Each row was made from one walk, in order. Every step used is in the known rows, and no mark comes twice. Write each row's walk.
(in the rows, 128 means zero)
Known rows:
R, X: [126 168  81 172 142 122  94 143  90 101 122 111 142 167 100 114 100 110
 127 121 153 160 183 115 119  94 118 106 132]
W, H, C: [114 168  51 145 104 130 103 105 103 101 123  89 139 131  76 103  80 137
 131 103 144 112 185 104 124  82 108 114 102]
H, N, U, R, X, C: [111 141  78 142 119  96 109 122  66  80 122 107 104 169 110 144 116 111
  95  95 144 156 198 117 135  63 114 130 145]
C, U, R: [167 175  76 137 126 128 138 100 104 100 166 119 117 160 131 155  93 146
 108  85 122 149 180 131 116  91 110 102 109]
U, C, H, R, X, N: [ 85 187  66 198 143  85 109 116  91 102 105  88 120 189 102 127  82 118
 135 107 125 144 192 164 117  76  90 154 139]
M, X: [158 165  93 166 116 136  99 126  83 116 131 105 141 151 117 121  76 136
  95 110 156 153 153 109  95  80 119 122 115]
M, X, N, U: [138 111 110 149 113 126 116 138  66  93 121 129 126 148 123 139  63 124
  86  90 156 140 160 114  83  54 135 149 120]
W, H, N: [115 161  76 155 104 134 103 104 102 113 128 102 152 120  72 131  68 125
 114 124 125 117 178 117 118  92 102 144 109]
W, H, R, X: [103 201  54 169 121 119  96 121  99 113  90  76 129 160  77  92  74 130
 133 101 129 140 205 127 145  91 118 135 114]
H, C, U, N: [137 141  65 123 118 121 142  81 106  86 140 110 127 134 102 110  84 151
 101  97 123 125 183 120 118  84  99  97  90]
C, H, N, U, R: [133 147  89 157 123 108 125  88 109 107 153 116 104 124 110 171  95 131
  94  92 119 150 153 148 121  83 101 139 121]
M, X, N: [132 138 101 162 110 129  94 142  64 100 136 121 142 165 129 126  73 114
  98 108 159 139 159 112  88  63 116 136 114]
C, U, R, H, N: [171 183  74 142 136 105 126  82  95 112 157 113 115 153 103 163 111 152
  96 109 123 141 186 151 106  99 118 124  93]
U, R, H, W: [174 175  77 173 133 105 109  97 109 104 130 117 122 151 113 117 106 134
 125 109 157 157 172 117 122  53 119 110  76]
M, X, C: [139 162  69 152 121 125  91 141  69 119 113 110 130 168 122 113  83 128
  95  96 172 135 165  95 106  65 115 114 135]
R, H, N, U, C: [154 148  88 160 137 105 141  92 113 110 115 115 146 130  65 165  93 162
 104 124 137 149 180 142  90  66 117 172 117]
X, N, U, R, H: [154 135  93 148 127 106 131 128  97 100 128 149 110 163 127 158 110 139
 111  96 154 152 181 131 108  46 131 138  96]
W, H: [129 172  66 158 119 142 114 118 115 117 118 112 148 130  88 118  72 129
 130 108 139 125 182 106 121  88 110 124 113]
U, C, H, W: [140 170  73 194 145 107 120  76 127 104 120  99 140 128  92 125  66 127
 135 109 144 140 158 131 101  70  87 127 123]
X, M: [151 134  74 140 140 120 126 125 114  93 123 115 165 129  97 113  86 103
 136 101 136 135 175 120 122  69 122 108 137]
M, X, N, U, C, H: [132 140  97 178 130 111 130 107  87 103 111 113 117 142 114 160  67 140
 101  97 151 145 164 142  71  60 107 158 141]
R, H: [161 174  72 168 148 120 107 127 113 132 120 128 145 153  94 127 105 140
 119 119 162 145 172 124 109  86 128 116 102]
W, H, C, U, N: [125 159  49 123 110 134 141  68 115  88 119  98 125 121  81  95  72 160
 118  97 122 109 202 115 122  89  99  99  85]
H, C, U: [141 156  64 132 130 118 123  98  90  96 152 106 128 141  93 127  83 139
 113  81 136 112 182 126 107  96 124 100 112]
X, N, U, C: [128 114 102 151 120 117 152 122 101  80 130 139 147 146 107 165  70 132
 117 102 139 140 181 126  89  42 108 166 129]
U, C: [148 165  83 169 126 128 133 113 116 105 139 111 162 151 102 145  78 147
 127 120 137 155 171 120 104  69  90 141 122]
H, R, X: [115 184  70 170 131 109 100 134  90 110 111  93 129 174  96 105  86 119
 125 103 132 154 186 130 142  85 120 125 120]
R, X, N, U, C, H: [104 145  86 186 154  95 124 120  91  88 104 120 115 160  96 154  90 115
 131 106 149 146 195 153  92  76 106 142 162]
H, N, U: [131 119 100 141 115 119 130 114  97  97 139 126 142 117  86 157  75 125
  88 105 130 133 159 121 113  77 124 155 122]
R, X, N, U, C: [114 126 100 167 132 107 134 134  82  72 110 123 135 169  95 151  84 120
 128 110 149 158 204 133  94  57 112 154 146]

Which walk is each row?
[154 173  52 126 130 115 133 114  88 103 149 123 107 178 137 148 101 141
 105  73 138 134 194 116 126  75 110  96 126]	X, C, U, R
[144 148  83 186 150 107 144  73 129  95 109 111 126 115  86 138  60 135
 126  92 143 140 158 134 101  63 107 144 131]	N, U, C, H, W
[106 201  56 188 152  99  92 121 100 128 104  88 113 171  95 108  93 119
 124  96 133 145 175 151 140 104 115 117 135]	C, H, R, X
[105 185  34 162 143  96 104 125 110 138 104 108 113 166 114 121  86 127
 109  71 136 112 165 132 145  73 102 123 137]	X, C, H, R
[141 177  83 169 125 120  99 130  89  96 142 103 121 181 122 125 113 117
 126 115 145 180 188 127 130  86 107 100 117]	U, R, X
[120 169  44 164 152 110 100 130 109 132 116 124 125 155 115 133  99 113
 115  90 160 117 166 116 123  84  98 101 150]	X, C, H
[120 190  43 166 133 102  86 122  84 143  91  85 102 170 121 108  78 140
  90  74 146 124 155 129 127  73 114 126 139]	M, X, C, H, R
[130 172  66 171 137 100 150  87 134 121 106  98 114 133  93 150  65 165
 115  79 115 148 161 154 120  70 106 161 133]	N, U, C, H, R
[138 126  80 130 115  90 121 114  85  87 134 131  99 160 115 143 121 146
 111  89 160 135 189 133 111  41 130 127  86]	X, N, U, R, H, C
[101 187  53 172 138  87  77 116  74 108 129  93  97 180 116 138 126 101
 106 110 141 145 185 140 135  85  85 106 147]	U, R, X, C, H, N
[118 152  92 165 116 109  99 144  70  78 143 120 126 196 137 135 110  98
 126 116 147 162 196 123 120  67 100 116 115]	U, R, X, N
[105 145  75 165 133  89 148 104 116 102 111 118 116 151 104 160  63 143
 117  78 116 131 169 159 113  51 103 177 132]	X, N, U, C, H, R
[132 147  88 138  92 126 133  88 106  96 137 104 120 119  93 152  78 141
 107 100 119 143 186 125 127  72 109 151 102]	W, H, N, U, R
[155 160  53 129 142 109 139  79 115 106 118 111 124 140  89 107 107 169
 105 105 138 126 193 132 108  88 116  92  79]	R, H, C, U, N
[126 143 101 151 111 107 113 111  76  78 141 103 111 154 103 150 107 119
  98 110 128 174 186 137 123  80 116 136 124]	H, N, U, R, X
[123 137  87 158 140 110 118 102 109 116 134 123 123 109  85 163  82 121
  91  97 130 126 151 146 111  96 115 141 135]	C, H, N, U
[ 86 176  49 177 156  89  70 126  74 114 109 103 119 167  89 129 111  88
 111 115 153 122 185 130 120  99  99 110 162]	R, X, C, H, N
[141 143  56 124 138 121 149 106 106 101 116 134 132 153 122 117  85 142
  97  87 139 122 189 108 124  75  97 102 120]	X, C, U, N
[ 85 198  30 160 128 111  89 135  84 113  73  82 119 181  83  84  84 126
 133  88 141 120 217 115 155  75 117 127 135]	W, H, R, X, C
[121 144  73 154 132 102  99 108  71 119 105 103 101 132  99 144  79 129
  70  87 157 122 158 126  96  76 119 139 157]	M, X, C, H, N, U
[118 158  50 173 155  98  97 109 105 109 103 121 124 144 105 108  79 100
 120  84 165 106 160 107 124  63 107 100 138]	X, C, H, W
[156 174  81 160 118 108 108 102  99 113 148 111 128 155 106 152 121 141
 100 125 137 156 170 133 118  77 106 134  84]	U, R, H, N
[111 212  57 201 150  95 107 103 110 121 102  74 121 174  89 123  89 140
 134 110 125 161 185 161 127  94  93 137 138]	U, C, H, R, X
[ 99 139  87 164 124  92 139 126  83  75 101 104 124 178  95 137  72 128
 124  94 129 152 205 148 117  48 118 174 133]	H, R, X, N, U, C
[109 136  62 148 143 100 111 114  98 117 115 126 112 127  92 158  88 116
  91  83 143 109 165 128 117  77 110 136 154]	X, C, H, N, U
[129 175  47 127 121 127 121  86  95 101 132  93 120 127  70 113  74 147
 125  83 133  98 203 120 114 105 120 103 107]	W, H, C, U
[143 128 104 135 101 116 135 103  98  92 159 119 121 134 112 167  92 134
  91  97 123 157 164 127 124  63 110 150 107]	H, N, U, R
[141 186  70 187 142 120 123  98 130 124 128 106 142 144 101 151  80 145
 127 116 136 150 159 141 106  86  80 132 137]	U, C, H
[123 159  52 140 153 113 128 117  88  90  97 119 120 173 114 102  99 127
 106  97 146 137 214 112 127  88 104  86 138]	R, X, C, U, N
[121 163  87 169 137  96 107  99  88 100 132 101  94 144 101 155 111 114
 103 104 132 166 180 152 122  97 109 127 139]	C, H, N, U, R, X
[ 96 131  88 150 130  94 121 143  75  83 105 122 116 172  98 125  76 107
 116  82 136 138 192 138 131  60 140 154 125]	H, R, X, N, U
